Each row was made from one walk, in order. Every step used is in the known rows, and no mark comes twice. Write each row's walk.
Known rows:
tapak, dedekam, dugosez, boza: [-0.14  0.92 -2.03  1.62 -1.30  0.72 -0.32 -2.33  2.74 -0.90  2.51  0.25
  1.53  0.43 -0.28  0.30  0.16 -2.18 -1.17 -1.20 -2.29 -0.55]
modedi, tapak, dedekam: [ 1.48 -0.17 -0.59  2.81  0.03  0.73  1.03 -0.21  2.35  0.22  1.91 -1.42
  1.64 -1.44 -1.89  0.08 -0.24 -1.86  0.27  0.45  0.04 -0.66]
romub, tapak: [ 1.68  2.02  1.02 -0.37  0.65  1.37  1.49  0.21  0.24 -0.57  2.26 -1.96
  0.00 -0.63  0.17  0.15 -0.32  0.48 -0.65 -0.53  0.75  0.19]
romub, vizi: [ 0.52  0.64  0.68 -0.27 -0.09  0.17  0.09 -1.15 -0.71 -1.12  0.46 -0.34
 -0.41 -0.05 -1.12  0.92 -0.69 -0.72  0.62 -0.32  0.66 -0.35]
boza, bodi, pizize: [ 2.75 -2.55 -2.06 -0.28  0.64 -0.27  0.41  0.47  0.23  1.26 -0.08 -0.01
 -0.10 -1.08  1.92  3.44  2.99 -0.25  0.13  0.04 -0.25 -1.89]
modedi, tapak, dedekam, dugosez: [ 0.97 -0.03 -1.57  3.55 -0.63  0.34  1.72 -1.21  3.76 -0.45  3.95 -1.45
  2.89 -1.60 -2.99 -0.05  0.10 -1.65  0.17  0.18  0.05 -1.59]
romub, dugosez, boza, bodi, pizize: [ 2.18  0.38 -2.57 -0.63  1.33  0.50 -0.05  0.30  1.10 -0.15  0.26 -2.85
 -1.59 -1.63  2.02  3.60  2.47 -0.37 -1.70 -0.88 -2.09 -2.00]
boza, bodi, modedi: [-0.31 -2.48 -0.68 -0.49 -0.18 -0.54  0.23 -1.32  0.71  2.47 -0.77  0.47
  0.23  1.00  0.91  4.37  1.98  0.33 -0.67  0.06  0.34 -1.12]
boza, dugosez, romub, vizi, dedekam: [-1.27  1.10  0.57 -1.33  0.28  0.84 -0.47 -3.61  2.55 -2.91  1.17 -1.33
 -1.20  1.89  0.50  0.80 -1.23 -0.97 -2.14  0.43  1.18 -1.56]
dedekam, dugosez, romub: [-0.86  1.20 -0.83  0.27 -0.86 -1.84 -0.20 -2.46  2.35 -1.79  1.87 -0.09
  1.60  0.12 -0.66 -0.89 -0.43  0.29 -0.35  0.08  0.39 -2.20]
vizi, dedekam, dugosez, romub: [-1.72  1.34  0.13 -0.05 -0.77 -0.17 -0.40 -2.76  2.85 -1.54  2.05  0.24
  1.75  2.79 -0.08 -1.15 -1.63  0.02 -2.26  0.68 -0.05 -1.65]
vizi, dedekam, dugosez, romub, tapak: [-0.17  3.45  1.27 -0.43 -0.16  1.13  1.27 -2.47  3.05 -2.03  4.38 -1.73
  1.92  2.07  0.11 -0.97 -1.97  0.56 -2.90  0.13  0.72 -1.39]
modedi, tapak: [ 1.45 -0.61  0.45  1.23  1.18  0.18  0.79  0.19  1.16 -0.21  0.95 -1.77
  0.74 -1.78 -1.79 -0.17  0.05 -0.19  0.16  0.94  0.33 -0.72]
boza, dugosez, romub: [-0.95  0.18 -1.08 -0.75  0.38 -0.88 -0.44 -2.28  2.71 -2.10  0.51 -1.42
 -1.07 -0.79  1.02  0.09  0.63 -0.10 -0.91  0.13  0.89 -1.82]
dugosez, boza: [ 0.47  0.35  0.04 -0.70  0.56  0.64 -1.28 -0.87  0.14 -0.65 -0.38 -0.17
 -0.71  0.23  1.04  0.20  0.02 -0.74 -1.20 -0.40 -2.02  0.48]
romub, tapak, dedekam: [ 1.50  2.42  0.12  1.18 -0.42  1.87  1.97 -0.13  1.44 -0.09  3.14 -1.52
  0.93 -0.43  0.10  0.45 -0.53 -1.12 -0.58 -1.07  0.35  0.18]
tapak, dedekam, dugosez, boza, bodi, vevipug: [ 2.33 -2.09 -3.23  1.99 -0.45 -0.05  0.75 -3.31  3.20  0.91  2.07  0.81
  2.47  0.36  1.59  3.85  2.34 -2.15 -1.13 -1.69 -1.03 -2.30]
vizi, dedekam, dugosez, boza, bodi: [-0.07 -0.28 -0.93 -0.66  0.10  1.87 -0.94 -3.15  2.57  0.03  0.93  1.99
  1.42  2.89  0.82  2.01 -0.16 -1.65 -3.06  0.00 -2.19 -1.02]
dugosez, boza, bodi, modedi: [ 0.03 -2.06 -0.64 -1.22  0.31  0.11 -1.17 -2.13  0.89  1.83 -1.26  0.28
 -0.50  1.25  2.05  4.41  2.12 -0.43 -1.89 -0.26 -1.74 -0.73]
dedekam, dugosez: [-0.53  0.19 -0.98  0.85 -0.70 -0.29  0.56 -1.11  1.47 -0.66  2.05 -0.10
  1.21 -0.01 -1.16 -0.11  0.33  0.28 -0.02 -0.30  0.06 -0.86]
vizi, romub, dugosez: [-1.08  0.31 -0.19 -0.30 -0.49 -0.09 -0.55 -0.73  0.19 -0.37  1.30 -1.40
 -0.57 -0.98 -0.51 -0.52  0.42  0.68 -0.17  0.06  1.00 -0.65]
dedekam, dugosez, boza, bodi, modedi, tapak: [ 0.98 -2.61 -1.14  0.88  0.82  0.05  0.25 -3.11  3.51  0.91  1.90 -1.71
  1.55 -0.44 -1.02  4.10  2.44 -0.38 -1.76  0.39 -1.24 -2.32]
vizi, dedekam, dugosez, romub, tapak, vevipug: [-0.31  3.74  1.52 -0.02  0.21  1.68  0.49 -3.74  2.70 -1.94  4.86 -2.92
  2.46  1.32  2.20  0.64 -1.55  0.23 -1.97 -1.43 -0.40 -2.23]
boza, bodi: [ 0.84 -0.92 -0.84 -0.56  0.12 -0.17 -0.17 -1.03  0.57  1.03 -0.87  1.89
  0.65 -0.06  0.33  2.32  0.66 -0.83  0.16  0.10  0.35 -1.02]

Write each row's walk:
[-0.58  0.70 -0.28 -0.98  0.08  0.48 -1.82 -1.61  0.17 -0.96  0.92 -1.52
 -1.27 -0.72  0.49 -0.29  0.47 -0.06 -1.38 -0.35 -1.17 -0.19]  vizi, romub, dugosez, boza
[ 0.73  3.22  0.31 -0.05 -0.16 -0.44  1.44 -2.29  2.59 -2.29  4.25 -2.14
  1.75 -0.56 -0.63 -0.69 -0.74  0.79 -1.04 -0.51  1.28 -1.88]  dedekam, dugosez, romub, tapak
[-0.63  1.91  1.83 -1.17 -0.16  0.24 -0.95 -2.70  0.65 -1.99  0.45 -0.04
  0.20  2.82 -0.03  0.07 -2.68 -1.03 -1.58  0.64  0.50 -1.14]  dugosez, romub, vizi, dedekam
[-0.99 -1.77 -0.85 -1.51 -0.19 -0.06 -1.60 -2.95  1.10  1.48  0.02 -1.05
 -1.03  0.34  1.47  4.08  2.50  0.24 -1.98 -0.23 -0.71 -1.37]  vizi, romub, dugosez, boza, bodi, modedi
[ 0.47 -2.13 -1.46  1.35 -0.05  0.68 -0.63 -3.12  3.29  1.65  1.99 -2.46
  0.64 -1.10 -0.37  4.19  2.32 -1.65 -1.68  0.20 -0.83 -2.07]  vizi, romub, dugosez, boza, bodi, modedi, tapak, dedekam
[ 0.64  0.93 -1.32  2.96 -0.74 -1.10  0.85 -2.67  4.61 -1.61  3.69 -1.50
  3.30 -1.38 -2.57 -0.74 -0.69 -1.61 -0.11  0.49  0.43 -2.95]  modedi, tapak, dedekam, dugosez, romub
[ 1.53 -2.36 -1.19  1.62  0.46  0.72 -0.09 -2.38  3.31  2.04  0.61 -1.20
  1.22 -0.22  0.13  4.67  1.82 -2.31 -1.58  0.19 -1.76 -1.45]  dugosez, boza, bodi, modedi, tapak, dedekam
[-0.55  2.23 -1.10  1.47 -1.96 -1.33  0.21 -3.91  2.87 -2.45  3.26 -0.01
  2.17  0.25 -1.82  0.33 -1.31 -2.21  0.22 -0.77  0.63 -2.51]  tapak, dedekam, dugosez, romub, vizi
[-0.97  1.07  0.64  0.24 -0.83  1.51  0.51 -2.47  1.24 -1.50  2.74  0.01
  1.04  2.65 -1.58  0.45 -1.62 -0.80 -1.38  0.06  0.28 -0.68]  romub, vizi, dedekam, dugosez
[-0.98 -1.11  0.07 -0.88 -0.41  1.62 -0.58 -4.62  2.06  0.38  1.44  0.22
  0.63  3.98  0.29  4.95  0.45 -1.18 -3.28 -0.25 -1.49 -1.48]  romub, vizi, dedekam, dugosez, boza, bodi, modedi
[ 0.70  2.75 -1.09  0.50 -0.08  0.99  1.45 -2.42  4.16 -2.13  3.63 -2.95
  0.01 -1.25  1.01  0.50  0.17 -1.14 -1.35 -0.98  1.36 -1.57]  boza, dugosez, romub, tapak, dedekam
[ 0.89 -1.88 -1.17  0.11 -1.41  1.28  0.08 -4.77  3.11  1.53  4.70 -0.06
  2.12  0.85  1.19  4.38  2.87 -1.37 -2.04 -1.08 -0.58 -1.50]  vizi, romub, tapak, dedekam, dugosez, boza, bodi, modedi
[ 3.14 -2.36 -1.94 -1.07  1.22  0.35 -0.88 -0.33  0.33  0.63 -0.43 -0.21
 -0.69 -0.76  2.85  3.70  3.04 -1.01 -1.06 -0.31 -2.28 -1.47]  dugosez, boza, bodi, pizize
[-0.54 -1.54 -2.56  1.20 -1.44  0.25 -0.14 -3.64  3.41  1.64  1.67  0.61
  1.77  1.52  0.77  4.61  2.11 -1.88 -1.90 -1.06 -2.00 -1.63]  tapak, dedekam, dugosez, boza, bodi, modedi
[ 0.10 -1.18 -1.35  2.97 -0.49  0.62  0.68 -2.52  4.12  0.34  3.57 -3.15
  1.92 -0.15 -1.35  2.23  1.50 -1.23 -1.83 -0.22 -1.97 -1.38]  bodi, modedi, tapak, dedekam, dugosez, boza
[-0.79  0.71 -1.12 -0.67  0.48  0.34 -0.25 -1.52  1.52  1.03 -0.60 -2.34
 -1.27  0.39  1.29  4.43  1.43  0.26 -2.45 -0.90 -1.47 -1.27]  romub, dugosez, boza, bodi, modedi
[ 1.33  3.46  0.21  0.60 -0.55  0.34  1.10 -1.55  2.39 -1.21  2.91 -1.59
  1.38 -0.32  0.49 -0.24 -1.27 -1.11 -0.82 -0.69  0.72 -1.10]  dugosez, romub, tapak, dedekam
[ 0.38 -2.67 -2.20  3.22 -0.81 -0.15  1.86 -2.66  4.60  2.03  3.17 -0.99
  3.17 -0.53 -2.10  4.30  2.06 -1.34 -0.45  0.30  0.38 -2.76]  boza, bodi, modedi, tapak, dedekam, dugosez
[ 3.86 -2.84 -2.87  3.07  0.63  0.02  1.46 -3.11  4.33  0.75  3.11 -1.07
  3.25 -1.36 -0.23  3.80  2.45 -2.29 -0.85 -0.75 -0.73 -2.99]  modedi, tapak, dedekam, dugosez, boza, bodi, vevipug
[ 0.96 -2.70  0.13  1.03  1.36  0.23  0.33 -2.37  1.54  2.32  0.74 -2.52
  1.62 -1.50  1.38  5.70  2.39 -0.11  0.49 -0.45 -0.35 -2.63]  boza, bodi, modedi, tapak, vevipug
[-1.06  1.66 -1.76  1.81 -1.90 -1.37  0.13 -2.86  3.47 -1.39  2.71  0.25
  2.58  0.31 -0.81 -0.55 -0.84 -1.45 -0.38 -0.49  0.08 -2.16]  tapak, dedekam, dugosez, romub
[ 0.64 -0.85 -1.25  2.28 -0.98 -1.50  1.22 -5.11  4.81 -0.23  3.39 -1.34
  3.14 -0.40 -2.72  4.50  0.61 -2.03 -0.27  0.22  1.43 -4.35]  boza, bodi, modedi, tapak, dedekam, dugosez, romub, vizi
[ 0.88  0.33 -0.64  1.32 -1.80  1.26  1.19 -2.62  2.23 -0.36  5.91 -0.30
  2.54 -0.58 -0.99 -0.26  0.79 -0.98 -0.15 -0.79  1.18 -0.79]  vizi, romub, tapak, dedekam, dugosez
